Every row comes from one small tree of marks. The marks that hang from a mark follow it in brackets, in the order of their numbers. Every link used is in the known rows. Which tree was each row made from?
Known rows:
z_262[z_359[z_372[z_133]]]: [-0.87  0.61  1.65 -3.37  2.97 -0.70 -0.74  0.04  1.44  1.18  1.38 -2.12
 -1.13  3.04  3.17  1.85 -0.18  3.93  2.47  0.16 -0.21]
z_372[z_359[z_262 z_323] z_609]: [-3.36  0.30  0.54 -2.41  0.73 -0.39  2.01  2.96  3.37  3.09  6.32 -1.84
  2.41  0.60  1.23  3.32  0.80 -2.20  2.17 -2.88 -1.88]
z_359[z_323]: [-1.30  0.51 -0.13 -4.49  2.31 -0.16  2.55  1.56  1.03  2.71  1.27 -2.98
  0.20  0.92  1.44  3.47 -0.50  1.97  2.43 -1.42 -2.58]
z_98[z_262[z_359]]: [ 0.95  0.87  1.01 -3.14  0.77 -2.96  1.04  1.77 -0.36  2.80  0.55 -2.06
  0.27  3.09  1.55  4.84 -1.26  3.19  1.57 -0.42 -0.84]
z_98[z_262[z_359[z_323 z_372]]]: [ 0.92  1.79  2.90 -2.53  2.68  0.52 -0.19  1.07 -1.31  1.21 -0.14 -2.43
  0.09  2.84  0.76  2.57 -0.73  3.21  2.39 -0.07 -0.86]
z_372[z_133]: [-2.85 -1.23 -1.19 -4.69  1.93 -1.89  2.20  0.33  1.67  3.41  1.69 -2.07
  0.15  2.18  2.93  2.88 -0.48  3.05  1.71 -0.44 -2.12]
z_372[z_133 z_359 z_609]: [-5.16 -1.39  0.33 -3.01  0.77 -2.80  1.20 -1.08  2.94  4.24  4.17 -1.60
  2.23  0.98  1.93  1.03  0.42 -0.22  1.17 -0.61 -1.59]
z_262[z_359[z_323]]: [ 1.11  1.92  1.66 -3.78  2.68  0.07  2.01  0.87  1.68  2.11  1.11 -2.84
  0.21  1.39  1.36  4.43 -0.34  1.58  2.71 -0.59 -2.12]
z_772[z_824]: [-1.87 -1.33 -1.15 -4.40 -0.12 -3.47  2.86  1.51  0.94  2.16  1.18 -2.28
 -1.48  1.54  3.27  2.94 -0.42  3.47  0.13 -1.96 -0.78]
z_824[z_372[z_359[z_323] z_609] z_772]: [-3.16 -1.48  2.96 -3.28 -2.42 -3.22  0.58 -0.29  1.81  6.17  4.39 -1.11
 -0.31 -0.10 -1.98  1.13  0.09 -0.28 -0.48 -0.52 -1.75]
z_98[z_262[z_359[z_323 z_372[z_133]]]]: [-0.13  1.77  3.37 -2.80  3.93  0.69 -0.40 -0.71 -0.87  1.07 -0.39 -2.11
  0.22  3.80  1.14  1.76 -0.85  3.25  1.64  1.77 -1.76]
z_359[z_262 z_323 z_372[z_609]]: [-3.18  0.28  0.46 -2.43  1.99  0.71  0.43  3.40  0.37  1.62  4.41 -2.11
  1.00  2.38  2.42  3.19  0.23  1.26  2.29 -3.59 -0.20]
z_262[z_98 z_359[z_323 z_372[z_133]]]: [-2.74  3.18  2.74 -2.29  5.17  1.49  0.15 -1.25 -1.03  0.96  0.79 -2.05
 -0.73  3.11  2.69  0.08 -0.09  2.78  1.79 -0.05 -2.02]
z_359[z_262]: [-1.30 -0.33 -2.35 -3.65  0.74 -1.39  2.39  4.64  1.95  2.73  4.08 -2.05
 -0.30  2.00  3.42  5.35 -0.23  2.87  2.90 -3.37 -1.22]
z_262[z_98 z_359[z_323 z_372]]: [-1.72  3.67  2.02 -2.19  3.74  1.16  0.14  0.42 -1.43  0.84  0.94 -2.74
 -0.91  2.59  2.59  1.25 -0.36  2.88  2.32 -1.83 -0.82]
z_609[z_372[z_133 z_359]]: [-3.85 -0.59  0.12 -5.78  1.97 -1.49  0.33 -0.02  3.65  1.51  3.67 -2.69
 -0.46  1.42  3.79 -0.01 -0.07  1.75  1.94  0.49 -1.73]
z_262[z_98 z_359[z_323]]: [-1.57  3.81  1.51 -2.56  3.39  0.76  2.23  0.35 -0.42  2.22  1.18 -2.61
  0.01  2.55  2.06  3.27 -0.35  1.67  1.81 -1.54 -2.66]
z_772[z_824[z_372]]: [-2.26 -1.86  1.35 -4.73 -1.92 -4.17  2.11  0.75  0.41  3.85  1.94 -2.39
 -2.48  1.80  2.40  2.78 -0.77  3.87 -1.60 -1.26 -1.21]
z_262[z_98 z_359]: [-1.64  2.52  0.27 -2.85  1.91 -1.78  1.45  0.96 -0.39  2.58  1.62 -2.21
 -0.49  2.63  3.53  3.60 -0.63  3.07  1.75 -1.97 -1.05]
z_772[z_824[z_372[z_359 z_609]]]: [-4.54 -2.39  2.93 -3.29 -3.15 -4.96  1.18 -0.34  2.12  4.56  4.28 -1.59
  0.05  0.65  1.26  1.05  0.41  0.57 -2.18 -1.48 -0.18]
z_609[z_372[z_133 z_359[z_262 z_323]]]: [-3.37  1.13  0.66 -5.06  3.32  1.41  1.23  2.12  4.27  0.31  5.80 -2.41
 -0.07  1.93  3.07  1.17  0.51  0.05  2.64  0.53 -3.01]
z_98[z_262[z_359[z_323]]]: [ 1.35  2.34  2.39 -3.45  2.32 -0.49  1.40  0.84 -0.28  2.20 -0.16 -2.64
  1.20  2.63  0.39  4.45 -0.97  1.92  2.02  0.22 -2.72]

Write each row's tree:
[-2.47 -2.35  0.90 -4.83 -1.24 -4.21  0.76 -0.12  1.21  5.33  2.05 -0.52
 -3.02  1.80  0.86  2.06 -1.50  4.16 -0.79  0.47 -2.46]  z_824[z_372[z_133] z_772]
[-4.02  2.44 -0.63 -2.25  2.61  1.18  3.04  2.49  1.45  2.50  5.27 -2.23
  0.31  1.01  2.10  1.70 -0.17 -0.14  2.72 -2.75 -2.80]  z_372[z_359[z_262[z_98] z_323]]
[-4.87 -1.74  0.42 -3.46  1.79 -1.96 -0.29 -0.26  0.39  2.90  2.25 -1.61
  0.94  2.84  3.65  0.94 -0.03  2.91  1.03 -1.55  0.00]  z_359[z_372[z_133 z_609]]
[-3.56  0.06  1.08 -2.88  1.94 -0.04  0.13  0.99 -0.14  2.14  2.16 -2.59
  1.06  1.37  1.61  1.79  0.48  1.50  1.72 -2.74 -0.45]  z_359[z_323 z_372[z_609]]
[-5.07  1.91 -0.28 -2.22  4.99  2.49  1.50  1.60 -1.05  1.18  3.42 -1.98
 -0.67  3.90  3.51  0.71 -0.67  2.77  1.66 -2.26 -2.30]  z_359[z_262[z_98] z_323 z_372[z_133]]
[-3.76  2.70 -0.68 -2.13  3.44  2.13  1.28  3.53 -1.71  1.17  3.64 -2.23
 -1.02  2.94  3.27  1.72 -0.24  2.91  2.39 -3.95 -1.47]  z_359[z_262[z_98] z_323 z_372]
[-3.20 -0.78 -1.25 -3.35  1.61 -1.15  2.39  2.11  4.35  3.02  5.41 -1.44
  0.36  1.35  2.62  2.00  0.15  0.65  2.72 -0.73 -2.16]  z_372[z_133 z_359[z_262]]
[-2.72 -0.75 -1.26 -3.64  2.58 -0.04  0.53  2.80  1.44  1.28  3.66 -1.72
 -1.05  3.23  3.90  2.52 -0.29  3.83  2.71 -1.82 -0.50]  z_359[z_262 z_372[z_133]]
[-3.67  0.04 -0.40 -5.36  1.91 -0.50  0.59  2.50  4.20  1.03  6.08 -1.89
 -0.49  2.11  4.38  1.42  0.11  1.32  2.39 -0.44 -1.51]  z_609[z_372[z_133 z_359[z_262]]]
[-3.16 -2.40  2.02 -4.96 -0.36 -3.67  2.35 -0.87  0.83  4.18  1.51 -1.70
 -2.05  2.71  2.41  1.73 -0.91  3.95 -2.09  0.49 -1.99]  z_772[z_824[z_372[z_133]]]
[-5.36  1.91 -0.12 -1.91  3.61  1.30  2.98  0.81  1.89  2.75  5.18 -1.80
  0.84  1.85  2.17  0.74 -0.14 -0.43  1.91 -1.13 -3.64]  z_372[z_133 z_359[z_262[z_98] z_323]]
[-0.64  0.84  2.12 -2.65  2.83 -1.43 -1.25 -0.06 -1.08  1.85 -0.04 -1.61
 -0.53  4.10  2.19  1.79 -1.14  4.82  1.36  0.75 -0.18]  z_98[z_262[z_359[z_372[z_133]]]]
[-4.42  0.46  0.62 -2.84  3.27  0.93  0.51  1.89  1.13  1.95  4.57 -1.56
  1.38  3.30  2.63  2.19  0.34  0.77  1.50 -1.82 -1.15]  z_359[z_262 z_323 z_372[z_133 z_609]]
[-5.15 -2.78  2.71 -4.03 -0.86 -4.69  1.51 -1.08  0.55  4.53  2.67 -1.21
  0.08  3.09  2.58  2.20 -0.25  2.66 -3.22 -0.26 -1.25]  z_772[z_824[z_372[z_133 z_609]]]
[-2.61 -1.40  2.47 -4.38 -0.42 -2.26  1.09 -1.13  2.92  5.58  3.31 -1.10
 -1.95  0.32 -1.56 -0.07 -0.70  1.09  0.05  1.88 -3.55]  z_824[z_372[z_133 z_359[z_323]] z_772]
[-5.63  2.07 -0.09 -1.34  1.53  0.19  2.12  2.07  0.72  3.36  6.27 -1.89
  2.59  1.51  2.06  1.88  0.63 -1.97  1.61 -3.48 -2.10]  z_372[z_359[z_262[z_98] z_323] z_609]
[-5.64  0.70 -1.15 -1.44  1.22 -1.04  0.07  3.35 -1.89  2.42  4.85 -1.49
  0.83  3.39  4.39  2.08  0.06  2.69  1.12 -5.41  0.54]  z_359[z_262[z_98] z_372[z_609]]
[-2.44  0.26 -1.08 -5.01  0.72 -1.00  0.71  4.19  3.79  0.80  6.46 -2.44
 -0.86  1.43  4.37  2.15  0.18  1.38  2.83 -2.12 -1.13]  z_609[z_372[z_359[z_262]]]
[-2.42  0.25  2.68 -2.03  1.85 -2.45 -1.48 -0.58 -1.11  2.48  0.78 -1.10
  1.73  4.78  2.22  2.12 -0.63  2.80  0.39  0.27  0.25]  z_98[z_262[z_359[z_372[z_133 z_609]]]]
[-2.94 -2.37  1.02 -3.70 -3.13 -5.31  0.01  0.70  0.08  5.77  3.21 -0.66
 -1.26  1.71  0.29  3.68 -0.48  2.83 -1.14 -2.06 -0.77]  z_824[z_372[z_609] z_772]
[-3.79 -1.80  2.22 -4.33 -0.35 -2.35  1.19 -0.83  2.90  5.21  3.83 -1.85
 -0.58  0.76  1.17  0.92 -0.76  2.16  0.94  0.34 -2.30]  z_824[z_372[z_133 z_359]]
[-3.79  0.76  1.41 -5.71  3.17  0.28  1.10 -0.42  3.66  1.17  3.56 -2.90
  0.03  0.97  2.16 -0.49  0.20  0.52  2.07  1.71 -3.24]  z_609[z_372[z_133 z_359[z_323]]]
[-2.43  1.33  3.53 -2.61  3.93 -0.08 -0.45 -1.32  0.97  1.32  1.73 -1.92
  1.27  2.98  1.82  1.68  0.41  1.11  1.40  0.44 -0.71]  z_262[z_359[z_323 z_372[z_133 z_609]]]
[-3.81  1.22 -1.87 -2.06  2.10  0.07  0.60  3.96 -1.45  1.52  3.93 -1.79
 -1.44  2.89  4.82  1.82 -0.59  4.35  2.52 -4.82 -0.15]  z_359[z_262[z_98] z_372]
[-2.82 -0.27  0.84 -4.18  4.22  1.32  1.02 -0.20  0.98  1.71  1.39 -2.79
 -0.58  2.07  2.06  0.72 -0.37  3.48  2.16 -0.37 -1.80]  z_359[z_323 z_372[z_133]]
[-1.01  1.75  3.11 -2.53  2.47 -0.15 -0.79  0.59  0.81  1.42  2.00 -2.17
  1.05  2.19  1.63  2.89  0.58  1.17  2.12 -1.54  0.04]  z_262[z_359[z_323 z_372[z_609]]]
[-3.95 -2.46  2.72 -4.10 -1.05 -3.73  2.07 -1.61  2.94  4.41  3.20 -1.84
 -1.56  0.93  1.71 -0.07 -0.19  1.96 -1.65  0.92 -1.66]  z_772[z_824[z_372[z_133 z_359]]]
[-5.77 -2.30  3.17 -3.42 -1.72 -4.65  1.41 -1.85  2.45  5.09  4.28 -1.29
  0.31  1.64  1.55 -0.06  0.38  0.61 -2.84  0.63 -1.23]  z_772[z_824[z_372[z_133 z_359 z_609]]]
